What can hang from each mark
zabep: dipov
zifo: dipov vonata zabep
nomi: zifo
mari: dipov nomi zabep zifo
vonata: dipov mari zabep

Known rows, with every way that one mark hangs from another
vonata[mari zabep]: [-4.971  1.739  0.852 -0.275 -1.146 -0.642  0.131  0.696  3.762  1.035
 -1.468  0.798  0.041  2.272  0.553  1.841  2.836  0.233  1.534 -3.984
  1.411  1.627 -1.803  0.972  2.864  0.636 -0.898 -0.282  2.369 -0.915
 -0.952  0.705 -0.095]
zabep[dipov]: [-0.659 -0.416  0.538 -2.067 -0.558 -0.652  2.542 -1.591  3.414  1.188
 -2.283  1.926  1.073  1.063  0.418  0.416  1.773  0.122  0.171  0.326
 -2.416 -1.430  0.711  2.451 -0.920  0.335 -0.035  0.780  0.722  0.637
 -0.590 -0.151 -2.659]
vonata[dipov mari[nomi zifo] zabep]: [ 0.858  0.014 -1.401 -0.268  2.070  2.436 -1.638 -0.751  0.725  1.723
  2.309 -0.773 -3.487  3.822 -0.645  2.409  0.255 -2.238  1.246 -2.403
  3.098  0.955 -4.655 -3.834 -0.124  0.708 -2.116 -1.970  3.009 -0.991
  1.182  0.290  1.053]
zifo[dipov vonata[mari] zabep]: [-4.459  0.789 -0.322 -1.954 -1.560 -0.242 -3.767  4.429 -2.434 -1.762
 -0.707 -1.695  2.393 -1.299  2.186 -4.004 -1.008  3.666  0.404  2.001
 -0.162  3.829  0.783  1.939  2.407 -0.343  0.004 -0.298 -0.940  0.222
  0.434  1.010  3.749]
zifo[vonata[dipov mari[nomi] zabep]]: [-3.204  1.462  2.369  1.594  1.041  1.484 -3.946  3.113  0.635  0.890
  1.923  0.433 -0.345  3.555  1.121 -0.014 -2.292  2.974  0.088 -2.893
  3.787  1.205 -3.250 -2.719  3.187 -0.840 -1.667 -1.199  1.533 -2.978
 -0.883  0.813  2.940]
nomi[zifo[vonata[zabep]]]: [-2.094  0.485  2.115  1.235 -1.570 -2.245  1.577  1.365  1.830 -2.173
  0.226  2.462  1.189 -1.943 -1.620  2.896  0.234 -0.220  0.400 -1.135
 -1.002 -0.215  1.676  1.399  2.939  0.006  1.051  1.713 -1.940  0.166
  0.180 -1.260  0.465]
vonata[mari zabep[dipov]]: [-3.689  2.337  0.479 -1.428 -1.867  0.308 -0.124 -0.536  2.795  1.460
 -0.694  0.993  0.912  4.324  1.345  1.037  1.018  1.052 -0.515 -2.576
  2.524  0.534 -0.987  1.443  2.366  3.213 -1.512 -2.814  1.723 -0.059
 -2.383  2.314  1.498]
mari[dipov nomi[zifo] zabep]: [ 6.433 -0.861 -1.637  3.100  1.021 -0.068  2.299 -5.651 -1.221  1.598
  1.332 -2.160 -3.058  0.433 -2.714  2.690  1.472 -3.573 -1.349 -1.047
  0.521 -3.351 -0.020 -2.310 -3.942 -0.102 -0.006  1.000  1.644  0.553
 -1.017 -0.443 -4.035]
mari[dipov zabep]: [ 3.690 -0.727 -0.727  0.485  1.352  0.646  3.037 -4.379 -0.012  1.928
 -2.320 -1.106 -2.157  0.862  0.272  2.335  4.428 -1.087 -0.820 -2.415
 -0.643 -2.715  0.211  0.245 -2.522 -0.555 -0.151 -0.698  0.877 -0.658
  0.928 -1.282 -2.837]
nomi[zifo[vonata[dipov zabep]]]: [-2.069 -0.400  2.504  0.765  0.078 -0.958  0.545  1.883  2.237 -2.030
  1.171  2.317 -1.184  1.114 -1.697  3.747 -1.150  0.431 -0.808 -1.418
 -1.437  0.732 -0.002  0.292  3.401  0.091 -1.062  1.048 -2.358  0.193
  1.601 -1.449  3.747]
nomi[zifo[vonata]]: [-0.777 -0.364  2.213  0.545 -0.163 -2.717  3.051  1.810  2.552 -3.143
 -0.365  2.742 -0.031 -2.656 -1.393  1.974  0.171 -1.426  0.365 -0.122
 -4.080 -1.862  2.740  2.241  0.689 -0.883  1.691  4.219 -2.301  1.294
  0.680 -2.420 -1.983]
zifo[dipov]: [-2.475 -1.734 -0.690 -3.414 -0.661 -0.436  0.185 -0.383  2.161  0.646
 -2.227 -0.964  0.776 -0.091  0.942  0.397  3.083  1.013  1.125  1.683
 -3.440  0.780 -0.161  2.264 -0.465 -2.202 -0.071  3.534  0.535  0.057
  1.786 -0.990 -1.370]
zifo[dipov zabep]: [-2.120 -2.255 -2.152 -3.037 -1.651 -0.712 -1.357  0.300  0.200  1.037
 -2.138 -1.743  1.960 -2.151  0.430 -2.163  1.382  1.396  0.961  3.412
 -2.167  3.560  0.842  1.697 -0.191 -2.172  0.121  1.886  0.456  0.430
  1.319  0.988  0.640]
zifo[dipov vonata zabep]: [-2.619 -1.318 -0.858 -2.132 -1.477 -0.702 -2.165  2.809 -1.925 -1.152
 -1.788 -1.224  3.247 -3.728  1.701 -3.647 -0.382  3.836  0.425  3.723
 -2.053  2.850  1.926  1.815  1.267 -2.539  0.833  1.230 -1.848 -0.401
  1.530 -0.222  2.216]
vonata[zabep[dipov]]: [-1.921  0.422  0.191 -1.499 -1.970 -0.015  1.349 -1.642  2.790  2.210
 -1.516  1.904  1.608  1.597  0.468  1.919  1.555  1.420 -0.412 -0.539
  0.379  0.001 -0.138  1.426  1.134  1.023 -0.877 -1.430  0.524 -0.792
 -0.959  0.783 -0.301]
mari[zifo]: [ 1.452 -1.865 -0.985 -2.366  1.733 -0.553  4.189 -1.273  2.616 -0.427
 -2.082  1.452 -1.625 -2.251 -0.841  2.068  3.700 -4.176  1.785 -0.224
 -4.138 -2.004 -0.143  1.467 -2.417 -0.817  1.334  1.413 -0.275  1.076
  2.426 -2.500 -3.886]
vonata[mari[dipov nomi]]: [ 1.848  1.488 -0.547  0.688  0.782 -0.412 -0.393 -1.586  1.175  3.092
  1.727 -2.186 -3.166  2.874 -0.904 -0.606  0.332  0.723  0.555 -2.466
  2.267 -2.292 -2.091 -2.435 -0.935 -0.478 -0.889  0.572  4.055 -0.986
 -2.840  1.036 -3.501]
mari[dipov nomi[zifo]]: [ 4.717 -0.338 -0.450  1.323  0.092 -2.282  2.260 -3.865  1.337  2.216
  2.721 -1.628 -3.613  0.576 -3.952  1.886 -0.251 -1.455 -0.002 -0.160
 -1.137 -3.379  0.015 -1.910 -2.373 -1.105 -0.076  3.658  1.766  0.854
 -1.429 -0.341 -4.142]

Rows
[-1.338  0.215  1.068  1.350  0.982  0.980 -4.489  3.442 -0.849  0.479
  1.731  0.066 -0.212  0.412  0.645 -3.464 -3.697  2.545  0.562 -0.271
  2.086  2.490 -1.455 -2.605  1.692 -1.478 -0.689 -0.720  1.306 -0.881
 -0.468  1.635  2.236] : zifo[vonata[dipov mari[nomi]] zabep]
[ 2.250 -1.221 -0.563  1.568  0.567  0.492 -0.929 -0.912 -4.410 -2.116
  0.135 -1.740  1.899 -1.914  0.079 -0.268 -0.205 -0.625 -1.191  3.523
 -0.905 -0.768  1.019 -0.652 -2.249 -1.065  0.840  2.320 -1.456 -0.529
  0.388 -1.876 -0.960] : mari[nomi[zifo[dipov vonata]] zabep]
[-4.322  1.810 -0.130  0.038 -0.986  0.734 -5.151  3.022 -1.947  0.647
  1.253 -2.117  2.885  1.176  2.039 -1.757 -1.216  4.827  0.637 -0.123
  3.825  1.804 -2.199 -1.158  2.953 -0.734 -0.963 -0.207  1.234 -2.958
 -1.831  0.835  2.022] : zifo[dipov vonata[mari[nomi] zabep]]
[-4.199 -0.223  0.377 -1.624 -1.159 -0.197 -1.885  2.469 -0.575 -0.384
 -1.630 -0.159  3.199 -1.020  2.137  0.463  0.682  4.764 -0.092  1.400
 -0.195  1.413 -0.170  1.756  3.085 -1.612 -0.394  0.681 -1.751 -2.273
  0.959 -1.259  2.380] : zifo[dipov vonata[zabep]]
[ 0.721  1.865  0.435  2.629  1.081  2.636 -1.344 -0.349 -2.898  0.026
 -0.816  0.285  2.511  1.717  2.978 -2.449 -0.800  0.364 -1.784 -0.231
  3.366 -2.097 -0.258 -0.558 -1.448  1.711 -0.042 -3.332  0.602 -1.567
 -2.426  0.605 -1.435] : zifo[vonata[mari[nomi zabep[dipov]]]]
[ 1.551 -1.916  0.979  2.030  0.224 -1.115 -1.641  1.429 -0.328 -0.830
  2.542  0.654 -0.768 -1.717 -2.327 -1.315 -4.728 -0.064 -0.510  1.936
 -0.937  1.291  0.611 -2.446 -0.118 -1.948  0.344  2.086 -1.095  0.961
  0.935  0.626  1.406] : mari[nomi[zifo[vonata[dipov] zabep]]]
[ 0.828 -1.721 -2.548 -0.721 -1.914 -1.478 -1.889 -1.273 -1.191  0.860
  1.663 -2.768  0.803 -2.180 -2.625 -2.005 -1.459 -0.601  0.478  4.581
 -1.150  2.818  0.648 -1.225 -1.776 -1.393  0.249  4.046  0.796  1.243
  0.380  1.894 -0.622] : mari[nomi[zifo[dipov zabep]]]
[ 1.527  0.109  0.229  2.427  1.583  1.289 -0.497 -2.306  0.578 -0.364
  1.828 -0.331 -3.439  4.098 -1.806  2.802  0.490 -4.691 -0.751 -2.027
  1.511  0.042 -2.402 -2.988 -2.239  1.183 -1.722  0.910  2.195  1.053
  0.124 -0.395 -0.793] : vonata[dipov mari[nomi[zifo] zabep]]
[ 4.526 -1.075 -1.264  0.359  0.510  1.669 -0.282 -0.232 -4.209  0.388
  0.582  0.323  1.920 -4.147  0.710 -4.406 -3.304 -0.020 -0.163  4.402
  0.142 -1.117  1.403 -0.833 -2.552  0.111  1.619 -2.517 -1.637  0.293
  0.012  0.814 -0.909] : mari[nomi zifo[vonata zabep[dipov]]]
[ 3.471  0.792 -1.565 -2.093  2.134  0.439  3.244 -1.803  0.228  0.188
  1.237 -1.795 -4.924  1.517 -0.655  1.883  2.607 -2.933  0.716 -2.535
 -0.153 -2.761 -1.247 -0.021 -1.932  1.823 -0.488 -0.795  1.036  1.381
  0.386 -1.159 -1.422] : vonata[mari[dipov zifo]]
[ 8.521 -1.717 -3.227  1.373  3.189  2.410  2.564 -5.964 -3.465  2.611
 -0.338 -2.942 -3.458 -0.521 -0.814  1.517  3.195 -4.561 -0.825 -0.215
  0.552 -4.115 -1.323 -3.200 -5.565 -0.502  0.385 -1.852  1.373 -0.652
  1.164 -1.694 -4.622] : mari[dipov nomi zabep zifo]
[-0.675 -0.017  0.769 -0.796 -1.561 -0.172  0.214  1.692 -0.536 -0.255
 -1.708  1.971  3.482 -2.262  1.750 -3.495 -2.039  2.730 -0.701  2.169
 -1.008  0.409  2.659  2.466  0.765  0.123  1.282 -1.908 -2.012  0.176
 -0.471  1.132  1.054] : zifo[vonata zabep[dipov]]
[-1.244  1.206  1.382  0.716 -2.214 -1.163  1.602  0.632  0.354 -1.662
  0.949  2.483  1.716  0.056 -0.660  1.998 -1.676  0.802 -1.709  0.526
 -0.077 -1.056  2.129  1.683  2.167  2.535  0.357 -0.742 -2.931  0.735
 -1.190 -0.106  2.214] : nomi[zifo[vonata[zabep[dipov]]]]
[ 2.762 -0.901 -0.812 -1.576  0.041  0.854  1.650  0.432 -2.840 -1.040
 -0.822  1.174  1.782 -3.845  1.414 -2.651 -1.801 -1.053 -0.833  3.515
 -1.552 -0.683  2.475  1.720 -1.463  1.331  1.622 -3.151 -3.371  1.462
  1.192 -0.356  1.355] : mari[zifo[vonata zabep[dipov]]]
[ 1.282 -1.932 -0.059 -0.508  0.575 -0.447  1.671  1.276 -1.502 -1.938
 -1.716  1.150  0.710 -5.715  0.361 -1.960  0.186 -1.773  1.164  1.824
 -3.077  0.608  1.889  1.001 -0.907 -1.333  2.202 -0.660 -2.530  0.523
  2.248 -1.513 -0.339] : mari[zifo[vonata zabep]]
[ 5.947 -0.204 -0.085  3.938  1.580  0.036  1.379 -3.074 -3.615 -0.152
  1.299 -1.610 -1.868 -1.006 -1.560  1.314 -0.669 -1.249 -1.982 -0.468
  0.779 -4.066  1.136 -1.798 -2.351 -0.292  0.956  0.681 -0.952 -0.229
 -0.987 -1.491 -2.730] : mari[dipov nomi[zifo[vonata]] zabep]
[ 0.749 -0.617 -0.696 -0.884 -2.531 -1.974  2.374 -1.978  1.277 -0.107
  0.519  1.347  0.970 -1.180 -2.300 -0.161 -0.966 -1.907 -0.820  2.266
 -1.688  1.130  2.816  1.676 -0.875  2.312  0.700  0.835 -1.144  3.332
 -0.649  1.751 -0.016] : nomi[zifo[zabep[dipov]]]
[-2.233  0.973  1.510 -0.434 -1.507  0.250  0.240  1.003  0.794  0.545
 -1.385  2.561  2.946  0.253  1.776  0.428 -0.431  3.415 -0.733 -0.100
  0.998 -0.833  0.804  2.027  2.559  0.635  0.214 -2.206 -1.690 -1.389
 -1.207 -0.173  1.468] : zifo[vonata[zabep[dipov]]]
[-1.778  0.626  1.624  0.120 -0.165 -1.383 -1.322  3.649  0.229 -3.286
  2.459  1.096 -1.502  0.436 -1.175 -0.212 -3.121 -0.856 -0.374 -0.882
 -0.462  2.876  0.694  0.242  2.640  1.487 -0.502  0.200 -1.694  2.671
  0.975  0.657  5.127] : nomi[zifo[vonata[dipov mari] zabep]]
[-2.108  1.454  1.627  1.517  0.882  0.212 -1.410  2.887  1.066 -0.228
  0.044  0.741  0.533 -0.456  1.282 -2.468 -0.706  1.522  1.537 -1.236
  0.687 -1.349 -0.713 -0.728  0.786 -1.835  0.528  1.427  1.655 -1.588
 -2.162 -0.365 -2.687] : zifo[vonata[mari[nomi]]]
[ 5.612 -1.073 -1.408  2.543  1.659  1.369  1.123 -4.927 -1.219  3.549
 -1.098 -2.474 -2.267  0.757 -0.378  0.723  2.570 -0.630 -0.667 -1.045
  1.136 -3.041 -1.265 -2.292 -3.822 -1.927 -0.065 -0.471  2.211 -1.809
 -0.696 -0.590 -4.681] : mari[dipov nomi zabep]
[-1.416  1.045 -0.762 -1.154  0.430  0.417  1.491 -0.509  1.785 -0.245
 -0.703  0.684 -1.682  1.094 -0.018  2.780  3.137 -3.197  1.870 -2.855
  1.011  0.809 -2.052  0.412  0.801  2.095 -0.432 -1.734  1.175 -0.006
  0.744 -0.332 -0.064] : vonata[mari[zifo] zabep]
[-1.579  1.657  0.497  1.672 -1.660 -1.045 -0.474 -0.853  2.275  0.552
  2.181 -0.328 -1.409  2.323 -2.429  2.322 -0.230 -2.060  1.047 -2.542
  2.372  0.633 -1.692 -2.015  1.417  1.106 -0.656  1.629  2.912  0.192
 -2.221  1.578 -1.340] : vonata[mari[nomi[zifo]] zabep]
[ 0.653 -2.012 -2.116 -2.852  0.198  0.463 -0.836  2.141 -4.283 -1.961
 -1.267 -1.645  1.918 -4.784  1.422 -2.920 -0.203  0.316  0.474  4.862
 -2.720  1.783  1.180  1.614 -0.979 -0.862  1.432 -0.468 -3.408  0.328
  3.007 -0.894  2.149] : mari[zifo[dipov vonata zabep]]
[-3.265  0.189  1.704 -0.432  0.684  0.340 -2.399  4.405  0.426 -1.311
  0.009  0.975 -0.255  0.625  1.161 -1.611 -2.171  1.541  0.094 -1.341
  0.106  2.987 -0.206  0.386  2.734 -0.421 -0.544 -1.272 -0.480  0.231
  0.998  0.649  4.232] : zifo[vonata[dipov mari] zabep]
[-2.974 -0.716  2.191 -0.266  0.534  0.640 -0.718  2.650  2.618  0.025
 -0.742  2.489  0.153  1.083  1.160  2.305 -0.053  3.093 -0.136 -1.931
 -0.539  0.784 -1.170  0.185  3.443 -1.636 -0.714 -0.639 -0.864 -2.060
  1.793 -1.506  2.950] : zifo[vonata[dipov zabep]]
[-0.597  1.637 -0.022 -0.299  0.637  1.895  1.306 -2.215  0.464  0.175
 -2.536  0.961  0.700  3.160  2.255  0.541  2.910 -2.181 -1.125 -1.386
  1.364 -0.628 -0.280  1.700 -1.483  3.425 -0.710 -3.025  1.064  0.434
 -0.969  0.454 -1.080] : vonata[mari[zabep[dipov]]]
[ 5.155 -1.148 -1.960  1.601 -1.000 -2.178  0.488 -3.130 -0.589  2.315
  2.936 -2.635 -2.446 -1.683 -4.195 -0.365 -2.196 -1.249 -0.035  1.044
  0.423 -0.417  1.253 -2.389 -2.167 -0.778  0.255  2.039  1.147  1.338
 -1.203  2.214 -2.139] : mari[dipov nomi[zifo[zabep]]]
[-0.887  1.672  0.126  0.990 -0.961  0.892 -2.928  2.223 -2.071  0.939
  0.932  0.156  2.987 -0.478  1.895 -5.490 -4.333  2.841 -0.678  1.468
  2.809  0.813  0.823 -0.649  0.535  1.088  0.432 -2.507  0.951 -0.403
 -3.201  2.947  1.058] : zifo[vonata[mari[nomi]] zabep[dipov]]
[-0.310 -1.580  1.606  0.408 -0.052 -1.759 -0.241  2.367  0.641 -2.212
  1.004  1.764 -0.760 -1.922 -1.974  0.522 -3.000 -0.551 -0.331  1.149
 -2.700  2.312  1.635  0.620  1.385 -0.591  0.424  1.571 -2.401  2.156
  2.234 -0.580  3.197] : nomi[zifo[vonata[dipov] zabep]]
[ 4.581  0.472 -2.384  0.671  2.388  3.524  1.006 -4.099 -2.940  0.810
 -0.070 -0.956 -0.648  2.130  1.284 -0.102  1.642 -4.832 -0.768  0.145
  2.784 -2.201 -1.795 -1.600 -4.620  3.675 -0.452 -3.762  1.233  0.358
 -0.846  0.206 -2.961] : vonata[mari[nomi zabep[dipov] zifo]]
[-1.576  2.290 -0.275 -0.688 -0.928 -0.602  0.298 -1.257  1.871  2.777
  0.692 -1.516 -2.897  4.031 -0.188  2.269  1.814  1.887  0.553 -4.481
  3.198 -0.304 -1.930 -0.404  2.716  1.053 -1.717 -1.910  2.490 -0.718
 -1.604  1.113  1.187] : vonata[mari[dipov] zabep]
[-1.363 -0.302  0.898 -0.448  2.199  2.139  0.307 -0.927  2.367 -0.259
 -1.835  0.708 -2.485  4.159  1.458  2.581  3.548 -2.316 -0.418 -3.469
  0.575  0.961 -2.255  0.012 -0.692  0.596 -1.836 -1.388  1.499 -0.002
  1.820 -0.690  0.470] : vonata[dipov mari[zabep]]
[-0.681 -0.526  1.197  1.101 -1.641 -2.828  1.578  2.077  0.412 -2.782
 -0.463  1.691  0.946 -4.769 -1.584 -0.722 -1.430 -0.749  0.190  1.475
 -3.089  0.863  3.443  1.685  1.186 -0.771  2.059  2.055 -2.656  2.003
  0.807 -0.324  0.119] : nomi[zifo[vonata zabep]]
[-4.548  1.244  0.693 -2.602 -0.170 -0.215 -1.433  4.312 -0.152 -2.146
 -0.977 -1.161  1.741  0.495  2.390 -1.671  0.763  2.907  0.547  0.874
 -0.785  0.984  0.477  2.381  2.054 -0.661 -0.009  1.627 -0.758 -0.603
 -0.009 -1.029  1.654] : zifo[dipov vonata[mari]]
